What can hang from each mark:
S: L Q
Y: C X
C: N
J: N
K: N
N: E Q V
V: N
X: Y
B: Q
Q: B N S
L: B S

Every row comes from one small tree of marks. The marks that hang from a mark follow it in brackets, in alphabetical order. Every link used is in the known rows. Which tree was each row made from?
In the rows, 128 means zero.
Known rows:
Q{B N{E} S}: [135 114 112 115 111 134  86  76 145 165 123  73 252 129  70 140 193 105
 152 125 159 119]
L{B{Q{N{E}}} S}: [153 118 152  78 134 109 144 105 114 137  88 110 132 180 102 165 166  51
  99 148 104 133]
X{Y{C{N{E Q{B} V}}}}: [ 74 117 152 118 139 130 105  83 163 152  99  93 194 133 128 139 120 120
 107 153 111 121]
B{Q{N}}: [151 119 140 137 117 119 143 133 109 137 138 121 144 150 121 132 123  94
 129 112 111 126]
S{L Q{B N}}: [146  85 145 129  88 141 102 107 139 123 158  58 153 143 121 156 159 107
 107 121 140 121]
N{V}: [117 152 147 137 135 125 113 125 140 139 116 138 128 136 125 143 141 112
 128 126 126 133]
L{B S{Q}}: [150 103 159  65 129 124 144 108 126 115 100 109  80 173 121 186 163  86
  82 150 109 128]
Q{N{E} S{L{B}}}: [133 109 142 123 107 125  85  91 141 151 130  69 209 146  87 138 176  80
 107 133 148 121]
V{N{Q{B S}}}: [123  87 156  96 135 123 105  92 155 169 110 115 173 121 110 138 165 103
 134 112 147 114]
Q{N S{L{B}}}: [141 107 150 122  96 131 103  93 121 147 144  74 176 127  96 153 173  87
 106 134 129 109]
L{S{Q{B N}}}: [161 103 142  90 114 138 130  96 123 140 127  84 145 151 109 172 186 103
 121 127 113 126]
J{N{E Q{S{L{B}}} V}}: [124 143 167 111 135 116  51  83 168 132  85 112 179 137 108 148 161  54
  98 119 150 144]
J{N{E Q{B S} V}}: [125 146 146 109 138 124  50  75 171 142  84 115 210 126  98 146 171  71
 131 111 156 144]
C{N{E Q{B S} V}}: [129 127 144  99 129 124  73  86 205 174  92  95 245 154 103 140 158  83
 149 127 148 128]
X{Y{C{N{V}}}}: [ 84 122 154 130 132 134 131 104 131 147 124 103 153 119 138 144 107 143
 105 154  98 118]
N{E}: [119 133 118 130 142 120 108 126 150 133 110 123 170 150 117 110 132 119
 129 126 152 142]
Q{B N{E V} S{L}}: [125 119 139 136 105 137  59  70 163 169 118  61 247 139  74 146 206  80
 138 131 163 123]
J{N{E Q{B S}}}: [134 127 133 103 132 125  63  78 161 135  91 107 210 120 101 133 161  84
 130 113 157 139]
V{N{E Q{B S{L}}}}: [113  83 157 107 138 119  78  88 180 169  99 100 203 141 106 120 172  89
 125 115 170 126]
Y{C{N} X}: [ 97 107 153 114 101 159 145 105 142 139  96  84 172 169 157 142 111 176
 110 139 113 123]
C{N{Q}}: [142 120 141 101 121 123 118 117 162 151 128 105 180 133 138 129 118 106
 135 118 114 123]
Y{C X}: [ 83 111 153 129 113 161 142 103 135 122  84 103 140 173 155 137 118 173
  97 138 119 125]
Y{C{N{E Q{S} V}} X}: [ 85 116 172 115 116 155 102  79 192 157  65  85 222 198 145 138 131 139
 105 129 128 129]
K{N{E Q}}: [116 125 148 122 152 107  86 117 161 118 119 137 164 140 150 105 129  84
  95  95 148 102]
X{Y}: [102 127 133 132 143 121 134 116 119 130 131 116 121 106 137 131 112 127
 104 152 109 119]

Write each row's tree:
[138  94 154 117 104 123 102 119 139 113 142  66 141 169 121 156 148  83
  75 125 141 131]	S{L{B} Q{N{E}}}
[130 109 166 122 110 120  92 117 145 121 135  73 142 175 118 166 156  73
  74 125 140 135]	S{L{B} Q{N{E V}}}
[111 107 153 110 157 107 103 118 158 163 106 125 175 140 123 109 143 101
 123 100 149 138]	V{N{E Q}}
[143 125 151 142 124 118 106 113 142 161 115 120 192 172  97 135 151  77
 134 111 135 130]	B{Q{N{E V} S}}
[116  98 156 109 152 112  96 104 168 171 104 122 191 143 112 114 156 100
 127 101 158 130]	V{N{E Q{S}}}
[109 104 153 114 115 143 123 105 154 144 114 107 177 147 137 131 113 137
 121 123 108 124]	Y{C{N{Q}}}
[144 111 133 125 120 126 116 129 132 132 152  92 166 157 120 139 141 119
 114  98 138 137]	S{Q{N{E}}}
[143 110 120 113  99 141 102  79 126 161 138  77 219 111  78 153 188 111
 152 128 142 107]	Q{B N S}
[136 121 168 116 114 130  85  99 187 165 119  99 193 144 127 142 143  85
 130 124 123 121]	C{N{Q{S{L}} V}}
[106 131 148 115 148 126  52  73 213 158  65 116 222 166  96 134 176  66
 132 123 162 132]	N{E Q{B S} V}
[100 144 142 116 154 120  65  90 202 147  68 120 202 163 111 129 158  67
 127 122 152 141]	N{E Q{B} V}
[125 100 163 112 120 129  88  89 177 131 100 109 146 150 124 135 145  72
  94 132 131 115]	N{Q{S{L{B}}}}
[126 120 160 130 117 115 104 119 139 125 110 100 135 168 117 145 140  57
  91 143 132 132]	S{L{B{Q{N{E V}}}}}
[136 127 145 131 125 124 106 128 139 138 144  97 168 162 118 148 148 110
 114  99 136 140]	S{Q{N{E V}}}
[133 142 155 108 126 131  66  78 153 138  98 118 177 108 107 159 167  79
 129 114 136 131]	J{N{Q{B S} V}}
[110 124 179 120 146 106  56  96 183 126 100 128 164 155 136 133 158  50
  75 110 156  97]	K{N{E Q{S{L{B}}} V}}
[ 87 108 157 109 116 152 120  93 177 143  73  83 208 191 156 126 112 151
 103 128 123 131]	Y{C{N{E Q}} X}
[ 91 110 147 116 109 156 132 103 155 143  85  82 200 183 148 131 115 172
 112 137 130 132]	Y{C{N{E}} X}
[ 79 115 162 126 140 132 103  84 167 159 103  99 194 138 128 135 119 122
 102 145 110 119]	X{Y{C{N{E Q{S} V}}}}
[105 130 168 138 144 125  48  87 215 154  80 116 200 176 114 119 162  60
 110 117 155 137]	N{E Q{S{L}} V}
[146 109 148 101 115 115 136 114 114 132 115 117 133 156 103 163 140  74
 104 138 119 114]	L{B{Q{N S}}}
[138 107 171 120 101 126 106 118 131 116 146  74 115 161 126 177 152  79
  73 125 125 126]	S{L{B} Q{N{V}}}
[113  89 168 101 145 110  89  98 171 161  97 109 175 150 111 125 160  79
 104 117 159 127]	V{N{E Q{S{L{B}}}}}
[114  91 149  99 147 116  88  90 174 172  95 111 206 137 102 123 169  97
 135 111 167 126]	V{N{E Q{B S}}}
[116  96 139 118 129 133  56  71 210 144  80  93 219 162 105 114 165  71
 120 131 167 127]	N{E Q{B S{L}}}
[104 122 158 127 137 130  41  69 221 154  69 101 219 169 101 130 179  56
 121 130 166 132]	N{E Q{B S{L}} V}
[ 94 105 164 107 107 158 133  93 163 139  85  85 182 177 162 137 109 156
 103 131 108 122]	Y{C{N{Q}} X}
[106 109 136 124 118 139 122 114 148 146 115 102 195 154 123 125 119 154
 129 130 129 134]	Y{C{N{E}}}
[129 146 136 118 131 117 105 126 163 161 120 108 204 147 118 132 134 113
 146 126 139 141]	C{N{E V}}
[132 104 150 136 102 135  79 103 159 133 139  60 181 162 112 155 171  90
 107 118 154 134]	S{L Q{B N{E V}}}
[ 75 122 157 127 144 128 110  94 159 152 105 101 182 135 137 131 108 123
  99 145 105 124]	X{Y{C{N{E Q V}}}}
[149 102 149 148 109 124 104 111 143 148 126 100 188 171 105 122 146  77
 123 118 140 126]	B{Q{N{E} S{L}}}
[120 157 143 110 144 119  62  88 161 133  85 118 194 124 109 141 158  72
 128 111 149 151]	J{N{E Q{B} V}}
